What can hang from each mark:
suke: benuk gazon
benuk: suke zirek
kive: memim
gazon: kive suke
rusu: zirek
memim: fesi kive
vonis: benuk
zirek: benuk gazon rusu

In the rows, zero is written as 128.
Known rows, with every way that one mark hangs from another:
suke{benuk{zirek} gazon{kive}}: [134 133 130 145 116  97 146 106 141 114 133 145 158 126 119 149 134 106
 139 112 132  91 148 125]
gazon{kive suke}: [142 114 117 138 145 116 110 120 142 119 155 120 126 125 108 143 111  84
 114 120 148 120 112 140]
vonis{benuk{suke{gazon} zirek}}: [137 157 173 153  98 137 143 149 120 124 157 178 162 159 122 153 147  80
 113 102 105  79 133 129]
rusu{zirek{gazon{kive{memim}}}}: [132 123 108  87 131 107 132  95 228 158 145 134 129 111 105 173 149 121
  78 122 140 121 167 104]
gazon{kive}: [130 113 107 120 145 112 131 110 150 121 129 112 124 115 119 152 123 114
 116 132 151 133 126 119]
vonis{benuk}: [125 142 138 124 148 127 116 126 137 116 136 134 136 138 106 143 142  96
 109 127 119 117 111 115]
vonis{benuk{suke{gazon{kive{memim}}}}}: [130 166 167  93 102 144 122 120 151 132 153 162 158 143  80 182 123  57
  77  70 144  94 123  98]
gazon{kive{memim{fesi}}}: [109 127 130  92 114 128 128  88 142 129 135 122 129 119 111 179 124  99
  86  96 135 144 163 124]
kive{memim}: [120 143 149 104 115 139 122 109 146 142 130 126 133 127 115 132 129 109
 103 102 126 119 138 106]
zirek{gazon rusu}: [143 113 103  98 113 127 136 142 163 148 136 158 133 128 119 132 163 147
 142  97 125 123 143 139]
zirek{benuk{suke} gazon{kive}}: [189 113  85  76 136 100 123 168 181 140 156 124 109 128  94 180 143 110
  69 109 172 159 113 118]
gazon{kive{memim} suke}: [135 130 138 117 131 128 104 102 162 132 156 117 133 124  94 149 112  66
  91  94 147 112 120 119]
memim{fesi kive}: [120 119 137 141 129 122 130 120  81 138 133 130 111 128 129 156 136 128
  94 131 133 155 162 145]
kive{memim{fesi}}: [106 141 154 102  97 145 126 106 122 137 135 138 132 133 119 156 130 114
  98  91 114 139 164 132]
rusu{zirek{benuk gazon{kive{memim}}}}: [165 126  85  58 144  82 122 107 252 165 150 134 121 115  97 185 167 115
  49 129 137 141 163 107]
vonis{benuk{suke zirek{gazon rusu}}}: [164 129 138 127 109 126 144 164 164 140 161 168 144 157 108 152 184  98
 117  91 111  87 136 127]
benuk{suke zirek{rusu}}: [159 129 146 150  87 124 157 152 128 141 145 158 141 151 142 126 150 121
 149 109 105  87 153 148]
rusu{zirek}: [132 137 126 138 124 109 137 117 160 141 132 146 131 131 140 131 135 146
 127 159 107 115 157 143]
benuk{suke zirek}: [150 130 151 161 103 129 150 153 120 131 145 131 131 146 140 134 135 111
 122 124 121 104 138 129]
memim{kive}: [134 119 134 144 147 118 126 123 106 143 128 119 114 122 125 134 135 124
  99 142 144 134 137 117]
vonis{benuk{suke zirek{gazon}}}: [154 131 143 137 126 129 136 164 156 130 161 143 134 151 108 161 167  88
  91 106 125 104 122 109]
vonis{benuk{zirek{gazon rusu}}}: [143 116 119 124 136 115 141 133 183 137 149 162 145 140 116 149 199 103
 123 106  99  92 146 125]
rusu{zirek{benuk gazon}}: [170 125  86  89 140  85 127 144 211 157 146 151 119 130 121 157 172 148
  86 148 117 145 153 140]
rusu{zirek{benuk gazon{kive suke}}}: [184 112  74 101 157  73 109 136 226 148 171 142 120 127 100 172 154 102
  72 140 138 139 137 152]
zirek{benuk gazon{kive suke} rusu}: [188 102  69  81 143  89 108 148 201 145 167 149 124 127  91 158 161  95
  99  97 144 134 122 156]

Rows:
[149 141 158 146  62 135 163 153 119 144 149 198 165 155 146 130 150 121
 160  88  99  75 166 160]  benuk{suke{gazon} zirek{rusu}}
[136 166 168 124  97 148 127 155 110 125 150 180 157 158 103 150 126  93
 115  92 124  99 112 129]  vonis{benuk{suke{gazon}}}
[150 107 126 157 130 122 124 147 159 135 167 141 131 135 125 135 156  96
 112 108 120 108 133 143]  benuk{zirek{gazon{suke}}}
[137 142 153 144 116 124 146 131 143 116 158 163 158 147 115 178 143  66
 101 106 126  84 132 119]  vonis{benuk{suke{gazon{kive}} zirek}}
[168  99 106 122 108 110 160 149 176 144 155 148 133 132 124 160 165 115
 124  97 141 103 153 132]  benuk{suke zirek{gazon{kive} rusu}}
[149 104 114 146 168 105 114 128 188 117 178 128 136 131  93 173 165  49
  80 112 134 101 114 119]  vonis{benuk{zirek{gazon{kive suke}}}}
[134 130 135 143 134 114 142 120 154 127 141 157 150 145 124 137 180  94
 137 122  85  81 144 132]  vonis{benuk{zirek{rusu}}}
[146 124 118 105 131 108 111 105 221 156 168 143 132 123  93 166 137  93
  76 106 140 110 151 127]  rusu{zirek{gazon{kive{memim} suke}}}
[180 137 107  82  92 107 139 153 155 144 149 182 149 142 110 163 140 110
 120  92 136 119 140 157]  zirek{benuk{suke{gazon{kive}}} rusu}
[173 163 134 109  88 106 138 160 158 155 151 192 146 155 127 153 137 134
 106 130 107 118 154 162]  rusu{zirek{benuk{suke{gazon}}}}
[187 117  91  89 126 105 104 166 180 153 166 166 127 142  99 136 167 111
 111  92 121 130 122 166]  zirek{benuk gazon{suke} rusu}
[188 139 116  94  97 110 130 171 141 148 144 157 127 152 114 136 147 124
 122 107 121 127 129 153]  zirek{benuk{suke} rusu}
[135 146 147 111 106 115 100  99 126 118 153 122 135 137  76 162 103  73
  98  72 142 122 133 141]  gazon{kive{memim{fesi}} suke{benuk}}
[121 129 142 113 113 133 108  97 137 128 161 130 132 130  98 171 111  69
  83  84 135 133 145 147]  gazon{kive{memim{fesi}} suke}
[166 115 125 132  90 127 155 168 155 152 152 164 135 146 131 137 170 130
 137  92 119  98 154 141]  benuk{suke zirek{gazon rusu}}
[135 117 126 133 152 117 132 133 174 126 151 138 136 134 114 157 183  95
  96 119 114 108 132 107]  vonis{benuk{zirek{gazon}}}
[146 120 136 153 151 120 111 144 167 124 174 147 139 146 103 147 171  65
  94 106 112  97 114 129]  vonis{benuk{zirek{gazon{suke}}}}
[141 128 142 150  96 125 157 135 134 127 152 158 152 135 136 162 129  97
 120 107 135  97 151 134]  benuk{suke{gazon{kive}} zirek}
[144 102 108 127 115 117 153 136 173 147 143 158 137 131 138 132 184 135
 141 106 108 105 164 139]  benuk{zirek{gazon rusu}}
[137  89  96 131 148 103 147 119 186 130 146 117 126 112 129 164 164 109
 103 127 145 125 149 112]  benuk{zirek{gazon{kive}}}
